Each row was made from one path, in order. Every step used is in the known rows, and no mark comes twice. Write each row's path.
(in the rows, 100 means zero)
Known rows
J/R/B/W/F: [81,93,111,91,85,107,99,103,95,101,96,71,115,107,86,122,105,102,104,92,80,109,95,108,92,99,93,112,87,104,144,102,74,79,105,96,102,85,79,81,95,94,104,86,116,118,119,77]
B/W/J: [90,120,109,106,100,96,97,85,104,108,90,92,99,105,101,111,128,71,111,87,105,110,116,89,118,105,115,112,86,81,140,118,65,92,94,102,96,106,101,97,92,83,99,88,102,94,118,100]
K/G/B/W/Z: [102,115,90,90,86,96,82,94,117,124,92,83,70,104,124,108,106,79,141,86,116,130,99,89,114,120,88,106,96,54,139,113,96,97,138,81,110,91,129,84,130,82,102,93,97,101,79,87]
B/W/F: [88,96,110,101,105,95,102,84,119,116,84,91,113,120,84,106,108,74,118,90,101,118,130,96,120,113,104,95,70,83,141,130,76,83,90,106,102,88,121,103,106,83,93,89,96,92,98,92]
S/J/R: [98,117,95,83,84,93,105,118,97,102,102,75,116,107,86,131,93,99,90,104,64,113,87,91,93,95,100,104,96,98,120,96,70,102,106,103,96,83,88,113,94,88,113,91,118,119,122,97]
W/J: [89,128,101,96,87,78,90,104,111,119,80,92,101,111,104,110,113,76,109,90,98,103,116,74,107,95,105,118,113,75,121,105,70,91,111,106,85,119,102,99,85,82,116,82,117,93,115,113]
G/B/W: [129,115,88,103,95,106,94,89,115,99,92,81,68,117,118,101,91,77,117,99,103,130,106,93,111,113,111,110,75,65,144,120,82,93,108,92,110,94,114,98,111,75,84,90,84,111,108,95]
B/G: [84,101,80,89,92,84,87,113,109,116,65,91,119,119,102,106,129,80,137,94,113,122,129,76,118,108,89,90,80,76,118,132,93,76,132,106,92,89,148,127,102,72,113,91,113,92,79,81]
R/B: [103,101,96,83,70,91,75,109,97,110,77,73,100,114,111,111,104,82,101,96,88,117,117,93,109,100,84,105,90,83,135,101,78,73,123,102,92,108,109,85,96,84,105,88,128,116,105,90]
W/Z/S/J/R: [76,119,117,101,89,99,102,118,102,103,114,75,111,102,89,122,96,104,100,99,73,87,92,97,78,87,102,131,111,102,117,72,63,102,101,95,85,110,63,102,79,92,128,86,118,110,140,105]
S/Z/W/F: [90,95,112,97,104,111,110,99,108,121,108,75,123,106,82,122,70,88,88,119,75,105,126,105,99,85,83,103,59,112,119,97,72,95,89,100,86,100,89,113,99,83,118,88,108,108,118,106]
B/W: [102,111,101,97,99,94,93,91,110,112,85,88,101,110,103,110,123,75,114,90,106,125,121,93,129,114,115,97,70,73,140,125,66,90,102,104,99,93,127,109,107,83,95,92,104,102,100,91]
S/Z/W: [100,106,106,94,99,111,103,102,101,118,109,73,116,99,95,125,80,89,86,119,77,109,119,103,105,85,92,105,59,104,117,93,65,100,98,98,84,104,94,117,99,84,119,90,114,114,120,105]
R/J: [107,122,94,84,83,84,96,114,96,98,86,89,108,114,89,128,97,85,94,97,87,111,106,76,111,94,94,98,85,78,128,104,67,81,119,105,93,93,106,105,91,88,115,85,128,109,108,94]
G/P/V: [149,122,63,64,93,74,67,127,131,104,58,94,80,125,115,109,82,70,97,94,97,118,124,105,156,111,117,80,115,58,114,123,67,77,132,100,105,101,177,113,126,98,116,96,113,105,94,107]
R/J/S/Z: [97,121,103,90,84,104,109,118,85,83,108,84,114,105,82,144,81,98,82,106,73,97,91,92,95,83,88,107,79,105,131,80,62,88,102,91,92,82,76,106,79,97,125,84,126,128,135,90]
G/P/N: [138,119,67,59,77,78,85,119,136,112,47,81,79,127,105,114,87,70,90,98,78,118,112,88,153,111,123,89,106,47,127,112,68,83,127,108,111,105,183,107,131,92,117,102,110,101,87,109]
W/F: [86,93,104,90,94,77,98,101,132,131,70,90,121,132,79,102,85,81,119,92,94,115,137,85,110,106,89,91,89,79,124,124,86,78,105,113,93,95,130,106,107,81,107,82,109,91,87,101]
W/Z: [89,118,104,97,90,80,82,107,116,125,89,80,102,111,106,107,114,82,116,93,97,103,119,79,104,99,111,124,108,72,121,98,72,87,117,103,84,124,103,107,90,87,123,81,117,91,113,109]
Z/S/J/R: [86,118,108,90,85,101,114,126,99,94,109,78,117,105,81,130,82,114,91,101,65,104,84,107,88,90,93,105,93,107,115,76,60,109,98,96,91,81,82,108,91,91,118,94,121,131,128,94]
R/J/S: [96,123,102,89,82,93,105,116,92,88,96,85,110,110,86,140,91,95,92,97,82,104,97,85,103,89,93,103,86,94,133,87,62,85,109,96,94,81,89,103,84,99,120,82,128,123,125,90]
K/G: [91,115,86,72,77,73,77,110,120,142,73,88,98,108,114,115,115,82,139,82,115,135,113,82,130,119,81,86,99,50,123,115,89,93,150,93,98,88,160,99,134,86,115,93,123,100,59,87]
L/K/G/B/W: [94,127,77,101,74,83,69,102,130,133,77,84,91,99,120,105,110,87,146,77,137,136,89,84,121,132,87,91,74,55,140,133,101,94,161,103,120,64,139,89,143,80,106,103,116,103,45,71]
S/Z: [108,112,93,85,89,96,95,114,102,115,96,83,115,108,99,115,87,88,93,112,82,113,111,94,109,94,96,102,74,87,117,101,71,93,107,97,86,103,112,119,96,81,118,90,117,115,113,102]
J/S/Z: [92,114,103,91,86,103,105,116,103,104,105,79,115,104,95,132,85,100,97,107,79,106,102,104,102,91,97,108,80,103,124,82,66,97,98,88,90,86,96,115,90,96,124,86,117,131,129,95]
P/V: [129,132,80,78,100,70,71,131,138,113,72,86,98,111,120,111,100,81,103,89,112,133,135,90,153,111,121,89,106,69,112,124,72,62,122,104,83,101,148,122,109,101,112,91,123,104,100,108]
K/G/B/W/E: [107,106,92,93,82,95,81,97,112,122,84,81,74,108,121,104,105,79,139,82,118,134,98,89,118,112,87,101,87,44,144,123,96,97,133,78,107,81,135,91,135,85,102,98,96,105,71,81]
S/J/R/B: [97,110,97,83,77,101,99,117,86,94,105,69,113,104,89,131,92,98,84,105,58,109,84,97,86,92,89,109,96,107,127,89,73,95,106,100,97,87,74,98,88,89,112,91,123,125,128,92]
R/B/G/K: [82,100,81,92,72,94,69,114,94,108,66,74,110,113,116,109,122,81,122,99,104,128,114,97,107,107,72,89,81,85,134,116,92,66,143,106,98,87,116,98,90,74,104,92,125,106,90,67]
R/B/W/J/S/Z: [87,102,112,102,81,118,89,95,80,91,103,75,100,98,103,120,109,81,91,97,82,98,104,107,97,91,86,123,83,110,149,91,70,81,95,90,97,106,65,73,77,89,104,88,115,119,139,89]
L/K: [93,128,82,101,74,70,72,112,131,133,67,85,114,106,108,105,112,89,128,82,124,127,104,79,123,122,101,90,74,63,127,131,84,87,149,121,103,77,138,109,123,82,114,96,132,103,59,83]

Which path is each row?
[88,100,114,102,82,116,87,98,82,91,106,70,100,101,101,117,109,83,93,97,77,99,103,108,93,94,87,123,86,107,146,87,70,84,97,94,97,108,65,75,81,87,104,91,115,116,136,89]
R/B/W/Z/S/J
[95,100,109,95,80,108,100,111,79,88,107,66,115,102,85,127,99,96,83,99,61,106,81,101,84,82,94,115,88,102,139,97,71,96,92,94,95,83,63,101,87,94,110,96,116,125,133,87]
S/J/R/B/W/E
[74,110,122,106,97,108,103,92,101,115,104,67,104,94,95,131,102,91,94,101,81,99,114,99,93,81,92,123,88,111,128,86,62,96,101,103,87,110,63,87,90,93,118,82,117,104,131,104]
Z/W/J/R/B
[85,110,112,98,94,114,111,108,102,106,113,71,114,97,93,139,80,101,92,112,76,103,108,110,99,85,94,110,69,115,124,76,61,102,91,88,88,87,83,114,91,99,125,86,115,129,134,97]
J/S/Z/W
[90,113,111,106,102,98,91,87,107,113,96,84,99,104,103,109,128,75,116,90,104,109,118,92,116,109,119,117,83,78,139,113,67,90,98,100,95,109,102,104,95,85,104,88,102,93,117,98]
B/W/Z
[87,101,107,89,81,106,95,107,90,100,96,70,110,102,95,125,113,103,103,93,82,112,90,106,97,98,99,113,87,98,142,99,69,82,111,95,101,87,82,84,96,95,105,87,121,123,120,76]
J/R/B/W
[73,117,123,109,101,104,107,90,111,118,103,73,102,96,97,133,99,86,98,101,88,100,124,96,102,83,96,118,85,107,125,85,60,103,95,101,85,107,76,100,91,95,120,82,112,103,129,110]
Z/W/J/S
[87,111,114,100,100,115,110,102,95,113,118,72,116,92,90,130,84,94,82,117,72,97,106,103,91,77,92,120,73,116,118,84,63,103,92,95,84,107,65,107,87,87,124,87,113,112,137,107]
S/Z/W/J/R
[75,101,91,88,76,98,87,120,93,105,83,69,117,106,100,122,118,106,117,97,90,120,88,103,92,100,86,101,90,96,133,105,82,74,135,100,101,76,93,97,91,87,111,89,127,117,105,64]
J/R/B/G/K
[110,117,80,79,78,85,79,106,122,130,80,84,73,111,125,108,96,82,140,88,115,138,101,84,119,120,81,94,99,47,130,114,99,96,150,84,108,87,147,90,136,80,104,92,106,106,66,87]
K/G/B
[79,96,96,85,78,102,92,118,90,102,86,72,117,106,95,122,116,106,114,95,85,111,94,98,92,97,86,110,93,100,132,103,83,75,125,96,98,84,92,92,93,89,114,87,125,117,110,71]
J/R/B/G
[66,120,100,100,79,93,89,111,95,105,86,79,109,102,101,118,120,93,111,93,93,103,90,91,86,91,90,119,113,96,130,99,77,82,123,102,94,99,70,87,74,85,117,83,123,102,124,86]
W/J/R/B/G/K
[83,118,112,105,100,101,102,89,100,104,98,89,103,100,95,117,128,83,109,87,99,107,102,94,108,102,117,117,89,89,140,112,63,94,93,99,98,98,86,94,90,89,103,87,103,100,125,94]
B/W/J/R
[92,104,108,99,80,106,82,92,88,99,89,78,96,104,108,111,118,74,99,91,91,106,112,98,106,99,90,118,88,94,148,104,72,78,104,98,96,111,83,72,85,84,98,88,115,109,124,90]
R/B/W/J
[104,93,76,75,71,99,75,116,99,98,58,75,97,118,107,110,110,74,107,98,86,112,115,93,121,103,81,99,91,83,136,112,90,64,133,101,104,101,136,89,104,81,112,97,118,105,95,81]
R/B/G/P/N
[70,113,106,97,82,96,93,110,91,103,89,81,109,102,96,119,120,92,108,90,88,94,95,85,85,87,91,128,115,100,129,97,76,82,114,99,91,108,69,83,75,87,119,82,121,102,129,93]
W/J/R/B/G
[87,99,114,101,82,112,84,97,87,97,99,72,98,102,106,113,114,83,101,94,87,101,108,107,99,97,90,121,86,99,147,91,69,79,102,94,95,111,75,74,85,88,104,89,116,114,129,87]
R/B/W/Z/S
[79,126,111,101,87,98,104,109,101,104,102,87,107,101,96,126,98,90,96,99,84,90,102,90,93,84,98,126,106,102,123,83,64,98,94,92,85,108,71,99,73,92,126,81,116,111,142,110]
W/J/S/Z
[83,119,115,109,100,110,105,88,97,98,106,89,103,98,96,122,117,80,102,93,95,100,106,100,107,97,111,119,81,100,141,102,61,97,83,93,96,98,80,98,83,90,107,88,101,107,136,98]
B/W/J/S/Z
[93,118,109,94,88,111,113,112,84,85,114,80,115,101,80,148,78,98,79,110,70,96,95,96,94,79,85,108,71,114,131,76,59,92,97,91,92,83,67,104,79,99,126,84,125,127,138,92]
R/J/S/Z/W
[85,111,114,94,84,113,113,118,88,84,115,75,115,101,82,131,86,111,87,101,64,100,80,115,85,89,89,109,87,117,126,75,60,105,91,93,95,81,67,96,87,92,111,97,118,134,136,87]
Z/S/J/R/B/W
[86,106,115,101,96,121,106,102,88,107,119,68,115,90,91,131,83,94,78,118,69,93,104,107,86,74,85,122,73,122,123,79,65,98,92,93,85,109,55,96,83,87,123,87,116,116,142,103]
S/Z/W/J/R/B
[87,119,82,104,77,84,73,99,135,135,76,86,96,104,111,102,102,85,148,77,135,133,93,85,116,132,82,89,73,60,142,136,106,90,155,105,121,63,135,87,143,79,105,100,112,99,44,71]
L/K/G/B/W/F
[87,104,112,102,80,110,87,93,86,94,94,76,96,102,106,118,116,78,98,92,89,102,108,103,102,96,90,120,88,103,150,95,70,80,99,94,97,105,74,71,81,90,101,88,115,115,131,88]
R/B/W/J/S
[117,120,98,113,96,119,103,89,104,88,108,81,69,106,113,110,84,81,106,103,93,111,93,98,94,100,108,126,83,87,145,103,78,99,93,84,107,98,77,91,92,79,92,88,82,116,135,101]
G/B/W/J/S/Z
[86,110,114,97,92,112,118,109,89,87,113,81,120,105,71,146,71,97,80,109,69,93,99,98,89,78,80,107,71,120,132,79,64,88,92,93,93,80,63,102,80,98,125,82,121,122,137,93]
R/J/S/Z/W/F
[81,120,114,101,89,95,97,116,105,106,109,78,108,105,94,117,96,95,101,99,76,90,101,93,85,89,101,127,110,96,117,75,65,101,101,97,83,116,73,105,80,88,127,86,118,106,135,109]
W/Z/S/J
[75,113,118,101,84,105,98,118,94,98,115,71,109,100,91,122,94,104,96,100,68,85,89,100,74,84,94,134,112,109,122,67,65,97,101,93,86,113,52,92,75,92,128,86,121,114,145,101]
W/Z/S/J/R/B
[66,105,118,107,99,112,104,93,97,113,102,69,109,94,94,130,109,90,101,102,87,97,117,97,91,81,87,121,84,116,127,93,70,92,104,102,88,105,66,91,88,89,119,84,114,100,126,97]
Z/W/J/R/B/G
